Each row was made from one small tree. Brackets hold a mark, then the marks that hang from it, in the order of their numbers. Every link used is in the known rows. Write each row's tree.
Known rows:
[q605 q639]: 11.3,4.4,1.7,5.4,6.8,1.9,14.0,-4.4,-5.7,-6.7,7.3,-4.4,-9.9,3.3,-6.3,12.9,16.8,7.5,3.2
[q932 [q605 q813]]: 15.1,-0.3,-1.4,-1.5,-1.2,2.1,0.7,6.7,-2.9,1.0,5.7,0.9,2.4,5.6,-4.8,5.8,2.6,4.4,-13.8
[q581 [q707 q639]]: 13.2,7.6,0.4,1.5,-6.0,6.8,13.5,-9.0,-7.2,0.8,5.3,-1.1,-7.3,11.2,-5.4,4.0,21.3,3.6,0.6
[q707 [q639 [q838 q581]]]: 11.1,10.5,-3.1,-3.4,-15.4,7.9,-2.4,-9.8,-7.4,-5.4,9.6,-1.9,-5.8,10.6,-4.4,12.3,23.0,10.5,8.8
[q595 q710]: 12.4,1.1,-2.4,8.6,-5.9,-6.8,-6.8,-10.7,-2.3,-2.6,8.2,8.7,1.5,3.4,-2.9,12.4,1.4,2.9,-6.9
[q932 [q595 [q581 q707] q710]]: 10.9,1.9,-1.4,8.3,-33.5,-8.1,-3.7,-23.7,3.7,-4.1,1.8,21.1,-7.7,17.9,8.6,8.2,7.5,7.3,-7.4
[q639 q838]: 13.2,3.7,-3.5,0.2,-10.5,-2.3,-6.1,-4.1,-1.0,-7.2,6.8,7.0,-1.9,-2.4,-4.8,11.4,12.5,6.8,-2.8
[q581 q707]: 12.8,3.2,0.1,-0.5,-6.6,3.0,-1.3,-5.1,-2.0,-0.8,4.3,7.5,-4.5,6.4,-2.8,5.5,11.0,0.7,-5.5
[q932 [q595 q710] [q605 [q581 q707] q813]]: 15.5,-1.8,0.5,7.5,-27.6,-6.1,-8.9,-7.7,-2.5,4.8,7.2,21.2,1.0,16.1,0.0,6.4,18.9,11.1,-13.8
[q932 [q595 q581 q710] q605]: 13.0,1.1,-2.8,8.9,-20.0,-7.6,-9.4,-23.8,-1.1,-3.4,-0.9,19.1,-9.6,14.9,4.3,5.2,-6.9,13.1,-8.6
[q639 [q838 q581]]: 10.9,5.8,-3.5,-5.5,-16.3,3.9,-16.9,-6.0,-2.1,-6.7,8.4,6.8,-2.5,5.9,-1.6,13.9,12.2,7.1,2.9
[q932 [q595 [q581 [q707 [q639 q838]]] q710] q605]: 16.2,10.3,0.2,7.6,-41.3,-6.9,10.5,-35.5,-1.6,-5.7,-0.5,15.7,-17.3,21.2,-0.9,-1.2,10.7,17.8,-4.9
[q710 [q595 [q581 [q707 q639]] [q932 q605]]]: 16.1,16.4,-2.0,8.9,-25.0,-2.5,3.6,-25.8,-1.2,-6.4,-8.2,1.1,-20.0,25.2,-5.5,4.2,8.1,26.9,6.8
[q932 [q605 q581]]: 15.8,1.8,-0.8,3.2,2.1,5.8,-25.3,-0.9,-6.2,2.3,3.1,9.6,-3.8,4.6,-5.6,5.0,20.2,13.0,-3.2
[q605 q581 q639]: 11.6,4.3,2.2,8.4,2.2,4.4,-3.4,-0.5,-5.1,-4.7,8.6,-0.7,-7.1,4.4,-5.6,15.6,40.8,13.5,6.3
[q710 [q595 q581 q932]]: 10.9,8.6,-7.2,10.3,-20.5,-8.8,-14.4,-13.2,5.1,-10.9,-3.3,6.0,-7.9,13.3,1.6,19.3,6.4,22.3,6.9
[q710 [q595 q581 [q932 [q605 [q639 q838] q813]]]]: 15.8,13.3,-1.4,9.7,-33.1,-13.1,13.2,-13.5,7.4,-18.0,-1.9,-4.2,-15.0,15.5,-7.3,16.9,14.9,32.3,2.9
[q710 [q595 [q581 q707] q932]]: 12.3,10.4,-4.2,8.5,-29.9,-7.7,-9.0,-17.8,7.1,-9.6,-5.0,9.0,-11.4,18.3,1.4,14.3,9.0,20.3,4.7
[q932 [q595 q710] [q605 q408 q639]]: 7.8,4.6,2.9,13.2,1.2,-10.2,25.8,-26.2,-17.7,-5.2,1.5,5.4,-21.0,13.9,-10.2,16.1,2.2,21.1,5.9
[q595 [q581 q707] q710 [q932 [q605 q408]]]: 8.2,12.2,2.3,14.1,-18.6,-10.9,-2.8,-33.7,0.7,-5.6,-8.4,3.8,-19.6,17.8,-4.6,17.5,8.1,25.2,-2.1

Write each row's tree:
5.1,9.0,2.4,-2.9,-17.5,0.4,22.1,-1.7,-6.4,-11.9,9.5,-11.2,-7.4,14.5,-8.4,28.6,35.9,17.7,9.6
[q605 q408 [q639 [q838 q581]] q813]
12.8,6.3,3.0,19.2,-5.8,-9.2,-2.4,-9.4,0.8,-3.6,8.3,-4.1,-6.2,6.3,-8.1,22.1,31.7,24.2,-4.0
[q595 q710 [q932 [q605 q581 q639 q813]]]
8.9,6.6,-3.6,16.8,-15.5,-11.0,-16.9,-21.1,8.9,-7.6,1.4,4.6,-5.5,6.3,4.4,22.2,9.8,15.5,-3.2
[q595 q581 q710 q932]
15.4,9.4,4.3,9.7,-37.8,-10.9,14.9,-35.8,2.1,-12.0,-0.6,15.5,-23.3,17.7,-2.2,2.6,10.1,19.2,-4.3
[q932 [q595 [q581 q707] q710] [q605 [q639 q838]]]
9.6,-0.2,-4.5,10.4,-24.3,-9.4,-8.2,-19.0,2.1,-5.5,3.6,18.3,-3.9,12.6,8.8,13.9,3.6,9.8,-4.5
[q932 [q595 q581 q710]]
6.3,11.2,3.3,12.7,17.8,-3.0,18.4,-18.7,-12.9,-6.8,-2.8,-12.4,-24.9,5.5,-14.1,22.5,14.4,27.7,11.0
[q595 [q932 [q605 q408 q639]]]
11.8,8.1,-0.7,-7.4,-25.7,5.1,-11.7,-10.6,-0.2,-5.7,6.6,9.7,-6.3,10.9,-1.6,8.5,14.9,5.7,0.4
[q639 [q838 [q581 q707]]]
7.9,6.3,5.6,3.0,-22.3,-1.4,35.2,-14.4,-5.3,-6.3,-3.6,-0.3,-20.8,26.2,-2.1,12.5,24.8,21.1,-0.6
[q932 [q595 [q581 q707]] [q605 q408 q639 q813]]
14.8,10.3,0.1,0.7,-19.1,2.7,13.0,-12.4,-4.3,-4.5,6.0,1.1,-8.7,7.3,-8.0,4.7,26.0,7.2,0.9
[q581 [q707 [q639 q838]]]
10.7,9.9,0.5,-4.4,-11.9,13.0,3.1,-10.9,-8.2,0.8,6.8,-1.1,-7.8,19.6,-2.2,6.6,20.9,4.1,6.4
[q838 [q581 [q707 q639]]]
6.5,6.5,3.5,9.3,4.6,2.3,6.8,-4.1,-11.8,-5.7,4.7,-5.3,-12.4,9.0,-10.3,24.6,48.3,21.3,13.0
[q605 q408 q581 q639]
14.6,6.8,3.8,0.8,-37.9,-3.5,24.3,-14.3,4.8,-10.3,1.1,6.9,-17.1,17.8,0.2,3.8,21.7,17.3,-7.7
[q932 [q595 [q581 q707]] [q605 [q639 q838] q813]]
5.2,16.1,2.8,5.3,-1.6,-1.2,7.9,-23.7,-10.9,-11.8,-0.5,-10.3,-27.0,10.1,-13.0,26.0,18.7,31.8,17.0
[q595 [q932 [q605 q408 [q639 [q838 q581]]]]]
15.5,15.4,2.1,10.6,-21.6,-6.3,9.9,-26.2,2.7,-12.2,-7.7,0.8,-26.3,21.9,-7.2,7.8,7.0,28.5,6.9
[q710 [q595 [q581 q707] [q932 [q605 q639]]]]
14.1,17.8,-4.2,9.3,-41.8,-8.0,5.2,-24.9,5.0,-13.4,-3.1,2.5,-16.2,19.5,-3.7,13.3,23.9,27.3,10.9
[q710 [q595 [q581 [q707 [q639 q838]]] q932]]
9.7,6.5,6.5,14.0,-13.0,-6.8,13.5,-26.4,-15.2,-2.2,1.0,12.2,-22.1,20.3,-9.8,14.0,29.6,25.5,6.5
[q932 [q595 q710] [q605 q408 [q581 q707] q639]]
8.9,8.7,6.0,4.5,-25.3,-2.6,20.0,-0.5,-2.7,-8.8,7.1,-4.3,-8.5,12.3,-11.1,23.8,62.7,21.9,4.6
[q605 q408 [q581 q707] [q639 q838] q813]
8.0,7.5,-0.4,18.2,0.8,-9.8,-20.2,-20.3,-8.7,-0.6,-0.6,4.8,-10.8,6.8,-9.9,25.7,23.3,29.3,4.2
[q595 q710 [q932 [q605 q408 q581]]]
16.1,14.7,1.4,16.2,-23.4,-7.0,-11.5,-28.5,-2.1,-2.3,3.5,5.5,-13.8,8.5,-11.1,10.3,33.2,26.5,1.1
[q595 q710 [q932 [q605 [q581 [q707 [q639 q838]]]]]]
